Known rows, with every way that one mark hangs from another
M{T}: [ 1  5 -5 10  1  3  0 -2 -1 -5  7 -2 -4  2  0 -7  3  4  7 -1 -7  1  0  1
  3 -2  0  1  2  3  1]
D{V{J W}}: [  0   8  22  -2   2   6  -2   3  -8   1   1   7  -8  -4   6   9   2  -9
 -12  -4  -5   2  11   1   0   3   2  -1   0  -4  -3]
P{R{D W Y}}: [ -2   1   3  11  -1 -13  11  14   3   4  -2  -5  12   1   1   3  22  15
  -6  -5  -4   3  -3   4 -10   1  -1   0   9  -5   4]
P{R T}: [  0  -6  -5  -1   5   8   7   6   1  -4   4  -5  -7   3   1  -2  10   6
   8  -6  -5   7  -7   2  -3  -7   6   1   5 -12   0]
R{D L{V{N}} P{T}}: [  9   5   7  19  -1   3  -1   9  -2   2   4  -2  -8  -5   5  14  13  12
  17   1   5  -9 -13   5  -8 -16  -8  -3 -13   0   4]
D{R{L P{T} Y{V{J}}}}: [  2  -4  -3   3  -5  10   2  19 -15   7   0   2   3 -11   1   5  10   5
   8   8  -6   8  -3   1  -6  -8 -13   6  -4   1  12]
V{D{R{Y}} W}: [-10   2   6   1   7   4 -11   2 -23  -1 -10   1   6  -7   2   9   2   2
 -11   4 -11  13  10  -2  -4   3  -4   5   9  -8   5]
J{V}: [ 3  6  6  1  1  6 -6  5  4  1  0 -1 -8  2  2  2  1  0 -2  2 -5 -2 -3  1
  3  4 -1  6 -7 -1  1]
P{R T V{D}}: [-12 -10   5   2   8  12   0   0   2 -14  -1  -4  -7   3   4   0  18   2
   4 -10  -8  12 -11  12 -12  -6  12  -4   1 -14   2]
V{N}: [ 0  2  8  2  0 -5  2 -1  1  4  1 -1 -1 -1  4  1 -6  3  5  3  4 -5 -5 -4
  0 -6  2 -4 -1 -2  1]
Y{R{P W} V{D J N}}: [-22  12  23   4   9  -6   0   1  -2  13  -8   5  16  -3   7  26 -11  -7
  -3   5  -1  -4  -2  12  -6  -2   6   0  10  -1   8]
V{N{R} W}: [ -5   4  16  -1   2  -6   1  -5  -3   3   0  -1   7  -1   8  15 -11  -5
  -3   5  -8   6  -5  -4   6 -12   5  -2   5  -4  -1]
D{R{P}}: [ 1  1 -9 -3  1  4 -2  4 -8  3 -1  2  7 -8  3 15  3  2  3  5 -5  0  5  4
 -1 -1 -5  5  3 -4  6]
J{R{W}}: [ -6   1  -4   4  -2   0   7   9  -1  -1   1  -2   7   2  -3  11   6   1
 -11  -2   3   1   1  12   0   7   3   1   8  -3   1]
V{D{R{L P W}} J N}: [-17   4  18  -1  13  -8   0  12 -14  10 -14   9  12 -16   3  20   8   3
  -5   6  11   3   2  16  -7   8  -3  -2   3  -9  16]
V{D{R} N}: [-13   1  10  -2   8  -2  -1   0 -17   1 -10   2   5  -6   6   9  -7   3
   0   6   3   2  -1   1  -4   1   3  -3   3 -10   6]
Y{R{L P{V{N}}}}: [ -5   0  11   4  -4   1   6   5  16   3  -2  -1  11  -2  13  14  12  -4
  10   7   9   1 -19  10  -5 -11  -4   1  -7   3   6]
R{L{V} W}: [ -2   6   7   7  -4  -3  -1  10  -2   2   3   0  -3   5  -2  10   9  -4
  -6  -2   7  -5  -5   7  -4  12  -5   2 -11   8  -1]
L{T V{D J{R{P}} W}}: [ -7  11   3   6  11  15  -9   5 -10  -1   2  11  -6 -14   4  36  -1 -10
 -16   6 -15   1  12   1   5   2   0   4   8   1   7]
V{J{R{P}} W}: [ -1   2  -1   0   5  10   1   4  -2   2   0   8   4 -17   3  21   2  -7
 -13   5  -6   6  10   6   3  -4   1   7  12  -5   7]
L{T V{J}}: [  4   9   7  -1   0   0  -1   8  -4   2   7   6 -10  -5  -2  11  -5  -8
  -4   4  -5  -3   7 -15   7   4  -3   0  -6   7  -1]
L{V{J{R{P}} N}}: [  6   7   1   5   0   3   2   8  -2   8  12   6  -6 -18   7  22 -13  -3
  -5  10  -1 -14   0  -5   0  -4   0   1  -1   1   7]
Y{R{D{V{J}} L}}: [-5  4 21  4 -4 -5 12 16 -1  1 -8  3 12 -2  8  9  9 -2 -4  3 15  2 -5  9
 -3 -1 -6 -2 -6 -3  5]
V{J N W}: [ -3   6  23  -1   6  -3  -1  -1  -5   6  -4   6  -2 -11   4   7  -8  -7
  -6   5   2   5   4  -6   2  -6   5   1   4  -5   1]
R{D W}: [ -4   5   8   9   0 -12   3   4  -1   0  -7  -2  10   3  -4   6  15   8
  -2  -5   4   2   1  10  -6   3   2  -3   4  -2   0]
L{T}: [ 1  4 -1  0  0  1  2  4  3 -1  1  0 -2  3 -1  6  6  0  3  1 -4  2  2 -4
  7 -1 -3 -2  1  4 -2]
V{J{R{W}}}: [ -6   1   4  -1   2  -5   9  12  -4   2   0   3   7  -6  -5  10   2  -2
 -17   0   6   5   5   7   1   9   5   1   8  -5   4]
J{V{D{R{L P Y}} W}}: [ -5   7   7   8  10  15 -16  12 -12   4 -11   4   1 -11   9  19  16   3
  -7   7 -11   7   1   9  -2   4 -15  12  -3  -4  13]

Rows
[ 3 11 12 19 -5 -8  5 19  3  4  0 -6  5 -1  3 12 12 18 -7  3 -2 -6 -7  3
 -2  1 -3  0  0 -3  7]	J{R{D W Y} V{N}}
[-10   1  20   4   0   2   3   6   8   0 -12   5  19 -11   7  21  22  -9
  -4   7   7  16  -6  12  -6 -11  -4   7   1  -1   8]	Y{R{D L P{V{J W}}}}
[ -5   8  15   8  -7 -12  13  17   1  -3  -1  -2  13  11   4  23  24   6
  -4  -4  -1   0  -5  15   3   2  -7 -13  -5   4   2]	N{R{D{V} L{T} W}}
[ 2  2 -9 15 -7  3  9 17 -2 -5  1  0  2  0  2 21 14  4 -3  7  7 -4 -9  3
  4 -1 -9  0 -6 11  3]	J{R{D L{T V}}}
[ -8  -1   8  -1  -1 -12   6   9   2   3  -3  -3  15   6  -1  10   9  -1
  -6   2   3   7  -8  13   1   3  -3  -2  -2   2   4]	N{R{L W}}
[  5   1  14  14  -6   0  -2  15   9   2   4  -7  -3  -1   2   4  32  13
  11  -6   0   3 -14  10 -13  -7  -8  -5 -10   1   5]	R{L P{T V{N}} W Y}
[  3   8  10  15  -4  -6   5  11   0   2  -1   1  -1   0   6  15   9   5
   8   8   9  -8 -13  -6   1  -6  -8  -6 -11  11   0]	R{D L{T V{N}}}
[  3   8  25  -1  -3  -1   0  12 -20   7   0   5  -3 -11  10  10  -3   0
  -9   5  -7   2  10 -12  -2   1  -5  -1  -1  -9   3]	D{R{Y} V{J N W}}
[-15   4  21   1  10  -4  -4 -10 -10   1  -7   1   8  -3   8  18 -11  -4
  -6   4 -10   6  -3   2   2  -9   7  -5   8  -8   2]	V{D N{R} W}
[ -3 -10   9   3  -2   6  12   9  10  -6   2  -6  -6   3   9  -2  23   4
  13  -4   6   8 -24   7  -9 -11   6  -4  -8  -7   2]	P{R{L} T V{N}}
[-11   3   9  -4   7   1  -8   4 -25  -1  -4   8  -3 -12   0  13 -12  -7
 -12   7  -2   1   9  -5  -5   9   0   3  -3  -6   5]	L{V{D{R} J}}
[-16   2  20   3   6  -2   0  -4 -11   7  -6   7   1  -6   7   7 -15  -5
  -2   4  -1  -5  -3  -1  -5  -4   8  -6   2   1   6]	Y{V{D J N}}
[-17   4  25  11   2 -10   1  12 -10  12  -9   5   7  -4   3   5   3   2
  -9   3   3  -2  -8   5 -11   5  -3  -6  -1   7  11]	R{L W Y{V{D J N}}}
[-12   4   9  12   5   9  -4   3 -12  -1  -4   4  -4  -5  10  23  -3  -7
 -11   7   5  -3 -10   8  -2   0   0   1  -1   1   3]	J{R{L{V{D N W}}}}
[  4  -2   4  13  -7  -1  13  20   3   2   1  -2   3   1  12   3  26  14
  -1  -4  -1  -6 -11   6 -12  -1 -10  -5  -6   0   6]	P{R{D{V} L Y}}
[-16   2  16   4  12   5   5  10  -8   0 -11   9   4 -12   6  21   5  -5
 -12  10   7  10  -2   4   6  -1   2  -3   8  -2   9]	V{D J{R{L{T}}} N W}
[-17  -2  17   2   3  -1  -4   4 -14   6  -7   6  14  -7   6  13  -4  -9
 -15   9 -14  13  -5   2  -3  -6  -5   0   4   7  11]	N{R{L Y{V{D J W}}}}
[-1  1  0  5  1 -7  7 14  4  6  3 -5  5  3  1  1 14  7 -7 -5 -6  3 -3  1
 -7  7 -1  2  8 -3  3]	P{R{W Y}}
[ -2  -7   8   4  -7   7   3  14  -1  -4  -1   4   4 -13   4   5  18  -7
 -18   7   0  16  -5   1  -4  -1  -5   5   0   3   7]	P{V{J{R{L Y}} W}}
[ -5  11  13   8   6   1  -6   0  -7   0   1   3 -11   0   5  16  -8  -1
   1   2  -5  -9  -2  -8   2   1  -1  -7  -5   5  -1]	L{T V{D N}}
[ -8   5  -2   7   7  -2  -5  20  -9   5 -10   2  12  -5   0  20  26  10
  -3   4  -5   7   3  10  -3  10 -17   0   2   2  13]	V{D{R{L{T} P W Y}}}
[ -1   3   1  12  -8   7   5   3  -7   5   4  -2   4  -1  10  14  -9  -1
  -6   7 -10  -3  -8  -4  -1 -11   1   2   9   7   0]	J{R{Y{V{N W}}}}
[ -9   7  26   8   7   0 -10   7  -4   5  -7  -1   3  -3  11  13   0   2
  -9   9 -11   6 -13   0   2  -4  -6   1  -6  -1  10]	J{V{D N{R{L Y}} W}}
[ -8   4   1   0   4   4  -9   0 -22  -3  -3   3  -2  -4   2  15  -8  -3
  -5   4  -5  -1   4   0  -4   9  -1   3  -4  -4   2]	L{V{D{R}}}
[-24   6  12   5   3  -2   0  -2  -6   3  -9  -2  15  13   2  17  -6  -8
  -6  -1  -2   2  -5  16  -5   5   7   2   8   2   0]	Y{R{W} V{D}}
[-20   5  22  -3  11 -10   5  17 -16   5 -15   7  11  -8   0  18  10   0
  -6   7  13  11   1   7   0  11  -2  -5   2  -6  10]	V{D{R{L{T} W}} J N}
[-14   5  28   1  15  -2  -7  -6 -12   4 -11   9  -1 -12   4  11  -8  -7
  -9   3   0   7   5  -2  -2  -2   8  -2   7  -9   4]	V{D J N W}
[-11   0   4   3   9   2  -3   5 -11   6 -13   5   8 -12  10  18   6   6
   5   8   7  -2  -6  12  -6  -1  -6  -2  -1  -4  13]	V{D{R{L P}} N}
[  2  12  21   6  -3 -14  -2  12   4   9   5  -7   3   3   4   9  -2   8
  -6   4 -15  -2  -8  -4   3   0  -4  -1  -6  -1   6]	J{V{N{R{W Y}}}}
[  4  -1  18   2   1   5  -2   2   4  -1   6   1  -8 -12   3   4  10   3
  11  -2  -4   3  -4  -1  -6 -15   5  -6  -6  -7   4]	R{P{T V{J N}}}
[ -6  -7  -1  -1  -4   5  13  12  16  -6   0  -1   1   4   8   8  30  -3
   4   0   0   9 -17   6  -1  -1   0  -1  -5   5   2]	P{R{L{T}} V}
[-14   3  23   4  14   2   0   6 -10   5  -6   9  -8 -11  12  17  -1 -10
 -11   5   4   2  -8   0  -6   2   5   2  -1  -5   7]	P{R{L{V{D J N W}}}}
[  9  11   9   8  -2  -2   1  19  14  11   6  -2   1  -4  11  17   8  10
   7  12 -16  -5 -13  -6  11  -9 -17  -1 -11   9  13]	J{V{N{R{L{T} P Y}}}}
[  5  -2  -5   4  -4  -5   0  11   5   8   5  -2  13  -7   5   8   9   6
   1   7 -10   1  -8   2   0  -8 -17   0  -4   7  13]	N{R{L P Y}}
[  3  -1   2   7  -6 -13   4   6  -2   2   1  -5  17  -3   2   3   3  12
  -3   5 -12   4  -4  -6  -2 -11  -7  -5   2   0   6]	N{R{D Y}}
[  4  13  15   7   0 -13   4   8  -1   7   8   4   5 -14   8  29  -7   2
   3  12 -12  -8   0 -12   6 -16  -4  -8  -3   5   7]	L{T V{J N{R{D P}}}}
[-3  4 17  7 -4 -2  5  5 -5 -3 -4  0 10  4 11 19 14  0 -7 -1 -3  3 -7 12
 -1 -7 -4 -6 -5  0  1]	N{R{D{V{W}} L}}
[  7   5  19   3  -6  -9   4  17   2  14   8   4   4 -13  14  12   1   6
  -2   6  -8  -9  -6  -3  -2  -8 -14  -8 -10   3  14]	D{V{J N{R{L P Y}}}}
[  5  -1  -1   7   2  -1   1   2   0  -3   3  -5  10  -4   0  12   9  12
  10  -2 -13   4  -3   7  -1 -21  -1  -6   2  -9   6]	N{R{D P{T}}}
